Each row was made from one small tree. Brackets hold a mark, then the marks that hang from it, in the order of their numbers. Every link used is in the known rows. Write each row's tree.
Known rows
{J_469 J_27 {J_265 {J_776 J_921}} J_837}: [ 0.559 -5.178 -2.148  0.324  0.253  0.603  1.049 -1.028 -0.201  2.954
 -1.392 -1.789  3.576 -2.740 -4.831  2.039  1.481  1.969  4.143  0.908
 -1.523 -1.065]
{J_169 {J_27 {J_776 J_921}} {J_265 J_469}}: [-6.252 -1.305 -0.579 -1.433  2.477  0.556  0.108  3.731 -0.051  5.964
 -1.556 -4.325  1.396 -1.941  3.341  1.326  0.613  0.697  1.260  0.166
 -1.148 -0.379]
{J_27 {J_469 {J_837 {J_169 J_265}}} J_776}: [-3.786  0.563  0.494  0.975  2.825  2.565  0.008  1.627  0.889 -2.571
 -0.910 -2.825  4.158 -1.567 -0.785  2.627  0.270  0.406  2.483 -1.011
 -3.663  0.352]
{J_265 J_776}: [-1.615 -1.204 -2.204  0.725  1.240  1.561  1.651  2.243  0.693  3.260
 -2.484 -3.975  2.021 -2.361  1.084  0.383  0.917  1.107  2.667  0.793
 -2.167 -1.419]
{J_469 {J_27 J_776} J_265 J_837}: [ 0.807 -2.923 -0.113  1.034  0.357  0.936  1.283 -2.999 -0.319 -0.826
  0.254  0.078  1.557 -2.857 -3.846  3.021  0.882  1.068  3.860  0.504
 -1.516  0.797]
{J_169 J_27}: [-3.448  0.643 -1.558 -0.663  2.328  0.770  1.228  0.653  0.384  4.195
 -1.576 -3.028  2.236 -3.210  3.371 -0.810 -0.206 -0.313  1.405  0.947
 -1.611 -1.171]
{J_27 {J_469 J_837}}: [-1.464 -0.770 -1.138  0.161  2.160  2.021  1.308 -1.056  0.984 -2.461
 -1.464 -3.016  5.354 -2.559 -1.749  1.163  0.934 -0.063  0.927  0.628
 -2.880  0.336]
{J_27 {J_776 {J_921 {J_469 J_837}}}}: [-3.636 -0.260  0.367  0.572  1.538  1.238 -0.619 -1.443 -0.111 -1.144
 -1.074 -1.078  4.630 -2.909 -3.906  2.191  2.272  1.966  1.873  0.535
 -0.827  1.799]
{J_265 J_469 J_776}: [-1.100 -2.842 -2.692  0.410  1.272  2.246  2.198  1.900  1.187  2.494
 -2.265 -4.265  0.594 -1.417  0.440  0.746  1.160  1.403  1.180  0.665
 -2.480 -0.654]
{J_469 {J_27 {J_776 J_921}} J_265 J_837}: [-0.539 -3.836 -0.228  0.051  0.723 -0.279  0.207 -3.097 -0.887  1.404
 -0.375 -0.181  3.810 -2.928 -4.821  3.097  1.124  1.615  3.910  0.341
 -0.541  0.201]
{J_921 J_469}: [-2.461  1.638 -0.802  0.253  1.711  1.955 -0.218 -1.082  0.166  0.812
 -0.977 -1.776  2.856 -3.296 -0.544  0.411  1.284  1.263  1.148  0.769
 -1.074  1.669]
{J_27 J_469}: [-2.154  0.177 -1.367 -0.084  2.000  0.892  0.073  0.671  0.486  0.989
 -1.943 -3.525  3.987 -2.614 -0.023  0.355  0.296 -0.446  1.462  0.626
 -2.015  0.007]
{J_776 {J_921 J_469}}: [-3.926  0.868 -0.978 -0.716  2.041  0.781 -1.167 -0.879 -0.369  3.467
 -1.618 -1.970  5.039 -3.604 -1.758  0.462  1.317  1.714  1.337  0.548
 -0.075  1.149]
{J_776 {J_921 {J_469 J_27 J_265 J_837}}}: [-0.690 -2.036 -0.786 -0.261  0.769  0.926 -0.578 -4.442 -0.721  0.583
 -0.002  0.343  4.419 -3.850 -6.393  2.177  1.628  1.951  2.534  0.807
 -0.544  1.977]
{J_921 {J_469 {J_27 J_776} {J_837 J_169}}}: [-1.042  2.423  1.133  1.320  1.493  2.251 -0.842 -2.636  0.306 -2.489
  0.936  0.273  1.962 -2.399 -4.056  3.106  1.155  0.800  3.181 -0.657
 -2.383  1.709]
{J_776 {J_921 {J_469 J_27 J_837}}}: [-1.322  0.507 -0.196 -0.788  1.573  1.245 -0.869 -2.921 -0.134  1.329
 -0.244 -0.714  5.564 -3.314 -4.155  2.323  2.109  1.684  2.312  0.445
 -1.033  1.022]
{J_169 J_265}: [-3.291  0.262 -1.103 -0.649  2.710  1.996  1.127  1.490  0.365  3.913
 -1.275 -3.297  3.994 -2.976  3.408  0.970  0.507  1.666  1.984  0.070
 -1.770 -0.690]
{J_837 {J_169 {J_265 {J_776 J_921}}}}: [-4.530 -0.493 -1.837 -0.284  2.883  1.523 -0.222  3.902  0.341  6.253
 -2.578 -4.163  4.268 -2.055  1.321  1.005  0.120  2.202  3.642 -0.926
 -2.153 -2.701]
{J_169 {J_27 J_469 J_776} J_265}: [-6.006  1.223  0.490  0.040  1.886  0.531 -0.315  5.104  0.195  1.882
 -1.561 -4.744  1.285 -2.291  3.735  0.791 -0.090 -1.265  2.365  0.894
 -2.410  0.032]
{J_265 J_469 {J_776 J_921}}: [-2.323 -3.837 -2.883 -0.571  1.631  1.144  1.001  2.150  0.531  5.262
 -2.829 -4.620  2.717 -1.647 -0.576  0.966  1.409  1.811  1.402  0.411
 -1.628 -1.533]
{J_27 J_469 {J_776 J_921}}: [-4.217 -0.756 -0.203 -0.296  1.661 -0.774 -1.453  1.816 -0.462  2.617
 -2.486 -3.719  4.711 -2.504 -1.437  1.451  0.618 -0.096  2.521  0.444
 -0.854  0.120]
{J_776 {J_921 {J_469 J_27}}}: [-2.438  1.491 -0.426 -1.220  1.408  0.136 -1.908 -1.427 -0.644  4.527
 -0.599 -1.457  4.446 -3.498 -2.495  1.405  1.320  1.171  2.735  0.630
 -0.101  1.155]

Write each row's tree
[-0.709  0.009 -0.993  0.669  2.097  3.233  1.159  1.619  1.177  1.950
 -0.583 -2.522  3.110 -1.636 -0.248  2.704  0.664  1.730  4.308 -0.874
 -4.073 -2.206] : {J_469 J_27 {J_837 {J_169 {J_265 J_776}}}}
[-2.797 -1.469 -1.288  0.802  1.255  2.148  0.334  0.173  0.510  0.268
 -2.131 -2.649  4.446 -2.684 -3.889  1.267  2.668  2.355  1.882  0.995
 -1.814  0.353] : {J_265 {J_776 {J_921 {J_469 J_837}}}}
[-1.567  2.220  1.084  0.585  0.496  0.842 -1.314 -0.638 -0.314  1.104
  0.126 -1.081  0.728 -2.910 -1.470  2.341  1.277  0.564  3.477  0.613
 -0.639  2.260] : {J_921 {J_469 {J_27 J_776}}}
[-0.378 -3.940 -2.375 -0.112  0.049 -0.683  0.086  0.588 -0.791  6.035
 -1.938 -2.462  2.434 -2.915 -2.706  1.249  0.583  1.647  4.580  0.971
 -0.705 -1.456] : {J_469 J_27 {J_265 {J_776 J_921}}}
[-2.299 -2.690 -1.373  0.188  1.373  1.496  0.211 -4.119 -0.435 -0.928
 -0.777 -0.063  5.081 -3.796 -6.017  1.073  1.810  2.512  1.195  0.858
 -0.569  1.995] : {J_776 {J_921 {J_469 J_265 J_837}}}
[-0.155 -3.864 -2.555  0.771  1.501  3.387  3.211  0.570  1.627 -0.656
 -1.746 -3.899  1.567 -1.125 -1.230  1.557  2.010  1.708  0.740  0.654
 -3.522 -0.498] : {J_265 {J_469 J_837} J_776}
[-2.615 -1.340 -1.369  0.308  2.210  1.772 -0.606 -4.553 -0.226 -1.052
 -0.479  0.706  4.942 -3.470 -6.326  0.995  0.776  2.365  1.365 -0.288
 -1.379  1.574] : {J_776 {J_921 {J_469 J_265 {J_837 J_169}}}}
[ 0.057 -1.484 -1.376  1.508 -0.794  1.267 -0.020 -0.297 -0.305  1.128
 -0.647 -1.517 -0.434 -3.044 -3.695  1.145  1.235  1.374  3.811  1.742
 -1.205  1.248] : {J_921 {J_469 J_27 {J_265 J_776}}}
[-0.437 -1.145 -0.300 -0.447  1.079  0.894  0.546 -0.130  0.191  2.869
 -0.117 -2.365  0.310 -1.513 -0.149  2.920  0.897  0.534  2.531  0.028
 -1.391  0.547] : {J_265 {J_469 {J_27 J_776}}}
[ 0.094 -1.361  0.609  1.752 -0.186  1.648  0.078 -3.595 -0.440 -3.225
  0.774  0.919  0.749 -3.149 -5.583  3.098  1.765  1.314  3.311  0.998
 -1.154  3.007] : {J_921 {J_469 {J_27 J_776} J_265 J_837}}
[-3.181  1.274 -0.818 -0.124  3.091  2.289 -0.793 -3.416  0.324  0.001
 -0.810 -0.468  6.330 -3.084 -4.221  1.184  1.131  1.938  1.099 -0.721
 -1.726  0.948] : {J_776 {J_921 {J_469 {J_837 J_169}}}}
[-2.173  0.201 -0.973 -0.051  0.343  0.467 -1.460  1.415 -0.259  4.947
 -1.548 -3.087  2.454 -2.778 -2.458  1.399  1.879  1.461  3.832  1.030
 -0.681  0.068] : {J_265 {J_776 {J_921 {J_469 J_27}}}}
[-0.692  1.142  1.188  1.068  0.626  1.971 -0.190 -1.984  0.088 -2.145
  0.556 -0.440  1.943 -2.720 -3.507  3.178  2.109  0.974  3.046  0.594
 -1.630  2.366] : {J_921 {J_469 {J_27 J_776} J_837}}
[-0.966 -2.891 -0.268 -0.914  1.564  0.886  0.407 -1.569  0.170  2.021
 -0.364 -1.955  3.496 -1.557 -3.369  3.774  1.790  1.340  2.255 -0.264
 -1.361  0.257] : {J_265 {J_469 {J_27 {J_776 J_921}} J_837}}
[-5.246  2.565 -1.211 -0.799  3.600  1.806  0.621  2.203  0.645  4.819
 -1.067 -2.899  2.391 -2.830  4.851 -0.237 -1.214  0.214  1.731 -0.489
 -2.728 -1.823] : {J_837 {J_169 J_27 J_265}}
[-0.131  0.789  0.359  0.729  2.130  1.638  0.328 -2.295  0.469 -0.129
  0.309 -0.469  2.766 -1.984 -2.191  3.209  0.261  0.664  3.717 -1.130
 -2.707 -0.395] : {J_469 {J_27 J_776} {J_837 J_169}}
[ 0.413  0.092 -0.749  0.935  1.243  2.379 -0.185 -5.329  0.074 -2.493
  1.070  1.448  2.332 -3.219 -6.018  1.903  0.511  1.423  2.431 -0.208
 -2.276  1.974] : {J_921 {J_469 J_27 J_265 {J_837 J_169}}}
[-1.678 -0.110  0.120 -0.291  2.351  0.494 -0.677 -2.069 -0.150  2.335
 -0.266 -0.593  4.611 -2.240 -3.286  3.260  0.506  1.139  4.035 -1.373
 -1.831 -0.921] : {J_469 {J_27 {J_776 J_921}} {J_837 J_169}}
[-4.184 -3.580 -2.658  0.204  0.523 -1.051 -0.036  3.290 -0.385  3.727
 -3.275 -4.381  1.936 -2.743 -1.477 -0.940 -0.053 -0.561  2.530  1.939
 -1.639 -1.093] : {J_169 {J_27 {J_469 {J_265 {J_776 J_921}}}}}
[-3.169  0.845 -0.683  0.009  3.413  3.274  0.473  0.554  1.256 -1.850
 -0.847 -2.886  5.289 -1.991 -0.555  1.635  0.066  0.498  1.613 -1.081
 -4.003 -0.332] : {J_27 {J_469 {J_837 {J_169 J_265}}}}
[-1.501 -3.178 -0.335  1.642  0.673  0.974  1.140 -1.528  0.028 -4.421
 -1.229 -1.423  2.559 -2.439 -4.353  2.017  0.791  0.143  2.175  0.892
 -2.085  1.436] : {J_27 {J_469 J_265 J_837} J_776}
[-0.988 -2.093 -1.801  0.886  2.230  1.884  0.962 -3.231  0.572 -3.413
 -0.843 -0.835  4.033 -2.551 -4.563  0.898 -0.266  0.266  1.393 -0.338
 -3.165  0.682] : {J_27 {J_469 J_265 {J_837 J_169}}}
[-4.321 -0.449 -1.624 -1.484  2.920  2.278  1.850  2.628  0.889  4.466
 -1.010 -4.265  0.930 -2.220  4.898  0.395  0.113  0.435  0.042  0.508
 -2.350 -0.373] : {J_169 J_27 {J_265 J_469}}
[-2.911 -2.588 -0.064  1.060  0.699  0.906 -0.283 -3.239 -0.738 -2.002
 -0.784  0.253  3.252 -3.232 -5.834  2.191  1.878  2.272  2.142  0.987
 -0.284  2.514] : {J_27 {J_776 {J_921 {J_469 J_265 J_837}}}}
[-4.573 -0.103 -1.630  0.109  1.763  1.792  1.731  5.569  0.699  4.908
 -2.398 -5.271  0.666 -2.390  5.172 -0.006  0.336  0.504  2.629  1.019
 -2.743 -2.160] : {J_169 J_27 {J_265 J_776}}
[-0.980 -0.187  0.338  1.173 -0.425  0.310 -1.075 -1.750 -1.016 -0.098
  0.389 -0.004 -0.459 -3.269 -3.658  2.276  1.035  0.895  3.635  1.153
 -0.237  2.884] : {J_921 {J_469 {J_27 J_776} J_265}}
[-2.902 -2.825 -2.422  1.209  0.241  0.144  1.231  3.338  0.279  1.338
 -2.677 -4.474 -0.030 -2.529 -0.321 -0.994 -0.235 -1.045  2.375  2.116
 -2.506 -0.559] : {J_169 {J_27 {J_469 {J_265 J_776}}}}
[ 0.822 -2.525 -1.133  1.868 -0.621  2.415  1.092 -1.734  0.238 -2.138
 -0.256 -0.746  0.677 -2.826 -5.487  1.944  2.019  1.816  3.456  1.514
 -2.270  1.743] : {J_921 {J_469 J_27 {J_265 J_776} J_837}}
[ 0.213 -0.823 -0.218  0.422  2.081  2.414  0.856 -2.398  0.875 -1.144
  0.570 -0.968  1.324 -1.067 -2.852  3.635  0.654  0.678  2.081 -1.359
 -3.155  0.392] : {J_265 {J_469 {J_27 J_776} {J_837 J_169}}}
[ 1.614 -3.020 -1.376  0.127  1.012  1.472  1.751 -3.761  0.037 -0.169
  0.176 -0.128  3.259 -3.281 -3.657  2.055  0.600  1.263  2.743  0.682
 -1.795  0.311] : {J_469 J_27 J_265 J_837}
[ 1.345 -2.154 -1.504 -0.762  1.911  2.579  1.945 -2.862  0.971  0.467
  0.217 -1.951  2.867 -1.858 -2.064  2.694  1.466  1.043  1.052 -0.021
 -2.667  0.115] : {J_265 {J_469 J_27 J_837}}
